What can hang from each mark:
z672: z514 z784
z799: z604 z784
z426: z784
z604: z11
z945: z142 z672
z526: z784
z11: z604
z142: z514 z784
z784: z142 z526 z672 z799

Every row comes from one small tree of marks. Brackets hold a mark, then the marks that hang from it, in the order of their numbers. Every link used is in the known rows. Which tree was each row made from?
Known rows:
{z11 z604}: [-27   5 -13  20 -24   4 -48 -18  49  31 -59  -6 -27  -8 -12 -10  -1  18
 -18  -1 -17]
{z784 z142 {z799 {z604 z11}}}: [ -2   8   9  24 -16  -9 -33  -5  26  57 -45   1  -9 -13  -4 -28   2  14
   4   2   7]
{z945 {z672 z514 z784}}: [-38  21 -21  -8 -31  13  27  -1  33 -19 -23 -23 -15  26   9  43   4  -6
 -25  11 -15]
{z945 {z142 z514 {z784 z672 z799}}}: [-14  -1   0 -13 -19 -10  11  -4  11  25 -27  -7  -8  13   4  15  40 -10
 -31  -5   1]
{z426 {z784 z799}}: [-17  22  15  16 -24  32 -24 -15  22  21 -38 -27  11  -9 -17  -2  21  -8
 -15  22   9]
{z426 {z784 {z142 z514} z526 z672 z799}}: [  4  25   8 -20   1  14  12   0 -19   4 -11 -19  30  -4  -9  11  25 -10
   2   4  18]
{z526 {z784 {z142 z514} z672 {z799 {z604 z11}}}}: [ 20  12   0   1  -2 -20  -7   0  12  37 -31   2   0   4 -13   3  12 -18
  -5  -8   1]
{z426 {z784 z526 {z672 z514} {z799 z604}}}: [  2  36   7  10   0  18 -11  16   1   1 -23 -13  15  -7 -23  17  10 -15
   9  24  13]
{z142 z514 {z784 z526 z672 {z799 {z604 z11}}}}: [ 17  12   5 -18  -2 -14 -21  25  17  41 -31   7  -7  14 -23   5  18  -5
 -21   1  10]
{z784 z142 z672 z799}: [-10  11  -3   6  -7   4   7 -20  -6  30 -30  -6   9 -14 -22   3  19  -2
   8  -5   1]
{z945 {z142 z784}}: [-28 -11   2   2 -20   4  -6 -23  27  23 -39 -22 -12  11   5   9  38  11
 -36  -3   1]
{z799 z604 z784}: [ -1  24   9  30 -19   6 -48 -17  40  37 -51  -5 -11  21 -15  23  10  22
 -18  12   3]
{z672 {z784 z526}}: [-23  12   7  -9  -5  26 -16  -6  38   3 -35 -33   6  13 -14  15  17  15
 -28   5   5]
{z799 z604}: [-18  10  -7  36 -22   0 -51  -9  49  41 -54  -4 -26   0 -10  -3   6  15
 -20   1  -8]
{z799 {z604 z11} {z784 z526 z672}}: [ 16  24   4  20   4  -7 -46  -4  33  26 -46  -1 -10  16 -21  26   3  39
   1   6   9]
{z142 {z784 z672}}: [-14   0  -8   4  -9   9 -12 -19  23  27 -40 -14 -11  14 -35  25  34   8
 -26  -3  -4]
{z672 {z784 z526 z799}}: [-16  20  19 -10  -8  32 -14   1  29  15 -35 -29  15   1 -23   5  14  -1
 -21  14  12]
{z784 {z142 z514} z526 z672 {z799 {z604 z11}}}: [ 17  16  -1 -10   7 -23  -9  19  -3  34 -23  11   4  -7  -4  -9   2   6
  11  -9  11]
{z426 {z784 z142 z526 z672 {z799 {z604 z11}}}}: [ 12  27  11  13   7   9 -15   0  -4  20 -24 -14  14 -15 -18   3  17   8
  18   6  24]
{z784 z142 z526 z672 {z799 z604}}: [  9  20   4   4  10   1  -8   3 -12  33 -27   2  13 -19 -25   0   9   1
  17  -5  16]

Write each row's tree:
[ 12  12  11  -5 -13  -7 -12  -2  14  41 -33  -5   9   7  -5  -6  12 -28
 -19  -1   4]
{z526 {z784 {z142 z514} {z799 z604}}}
[-14  23  -9   0 -31  -4  11   2  30  21 -26  -8 -21  13  11  21   6   0
 -17  -2   3]
{z945 {z672 {z784 {z142 z514} {z799 {z604 z11}}}}}
[-13   6   5 -17 -23  -3   0  -5   7  37 -28  -6  11   1   7 -18  12  -8
 -16  -1  -1]
{z784 {z142 z514} z799}
[ 13  25  -4  13  -7 -18 -15 -12  10  30 -28   7  -5  28  -6  39  17  19
  -4  -7   3]
{z799 z604 {z784 {z142 z514} z672}}
[ 11  18   0   5   2  -7   7   0  -1  20 -26  -2  10   3 -20  15   9 -30
   5   4  -2]
{z526 {z784 z142 {z672 z514} {z799 z604}}}
[-15  19  14 -29   2  15  23  17   4  -9 -13 -24  29  15  -1  10   4  -9
  -2  18   8]
{z672 z514 {z784 z142 z526 z799}}
[ 18  22   1   5  13 -20 -17   5  10  11 -27   3   2  25  -3  29  -2  36
  17   6   8]
{z799 {z604 z11} {z784 z142 z526 {z672 z514}}}
[-34  18 -20 -14 -26   8  40  -5  18 -19 -15 -22  -8  27  16  42   6  -3
 -16   4 -11]
{z945 {z672 z514 {z784 z142}}}
[-12  21  -5   1 -10   7  -2 -17  16  -2 -33 -12   6  30 -16  44  13  12
  -9  15 -11]
{z799 {z784 {z672 z514}}}
[ -4  21  14 -11   4  -2   2  28  18   6 -19 -13  12  13   2   3  -5   3
   6  17  10]
{z672 z514 {z784 z142 z526 {z799 {z604 z11}}}}
[  9  17  -1  15  -4  -8 -16   7  25  23 -40  -2  -5   3 -26   9   1 -24
  -3  13  -8]
{z526 {z784 {z672 z514} {z799 {z604 z11}}}}
[ 11  10  12 -16  -5 -17 -24  20  11  43 -30   4   7  -4  10 -30  -4   8
  -3  -1  14]
{z784 {z142 z514} z526 {z799 {z604 z11}}}
[ -3  -2  -2 -20 -11  -4   1 -18  17  17 -30 -19  10  20   5   4  17 -13
 -32 -10  -7]
{z526 {z784 {z142 z514}}}
[  0  18  19   1   1   8 -18   7  26  30 -31 -17   7  -1 -11  -4   8  15
  -2   4  21]
{z672 {z784 z142 z526 {z799 {z604 z11}}}}
[ -2   9   0 -19 -18  -2  -3   5  13  37 -29  -1  -4  18 -26  15  31 -17
 -32   1  -2]
{z142 z514 {z784 z672 z799}}
[-37  11 -19 -15 -38  -3  37  -8  29 -11 -18 -22 -23  25  39  42  27  -4
 -42 -10  -6]
{z945 {z142 z514} {z672 z784}}
[  7  15  -1  -2 -16 -11 -16  13  19  48 -32   9 -14  16 -27  15  27 -17
 -27   0   1]
{z142 z514 {z784 z672 {z799 z604}}}
[  0  14   4   4  -8  14  -8 -17  17  24 -42 -16   9  -3 -37  12  19 -28
 -17   6  -4]
{z526 {z784 z672 z799}}
[-22  17   8 -12 -11   9  21   8  14   1 -18 -21  15  17   0  13   8 -10
  -4  17  -2]
{z672 z514 {z784 z142 z799}}
[ -5  28  11   2  -2  32 -10  -6   0   5 -28 -26  22 -14 -30  13  22  -8
  -1  16  16]
{z426 {z784 z526 z672 z799}}
[-18  15  -3 -16 -23   1  32  13   3   0 -18  -8  -9  12  19  29  15 -19
 -20  13   9]
{z945 {z142 {z784 z526 {z799 z604}}} {z672 z514}}
[  5  10   4  -4  -1   8   8 -22  -1  24 -31 -15  17  -3 -27  10  21 -23
  -5  -3   1]
{z526 {z784 z142 z672 z799}}
[-19  -7 -10 -12 -17 -14  10  -9  17  15 -27 -10 -15  21  10  23  42   2
 -37 -12  -5]
{z945 {z142 z514 {z784 z672}}}
[ -5  23   2 -16   3  12  -1  -8   6 -12 -28 -16  20  28 -17  42   9  14
  -7  16  -2]
{z799 {z784 z526 {z672 z514}}}
[  7  16  13 -19  -6  -6 -15  17   1  39 -25   2  15  -4   6 -21   2  -5
  -7  -1  15]
{z784 {z142 z514} z526 {z799 z604}}
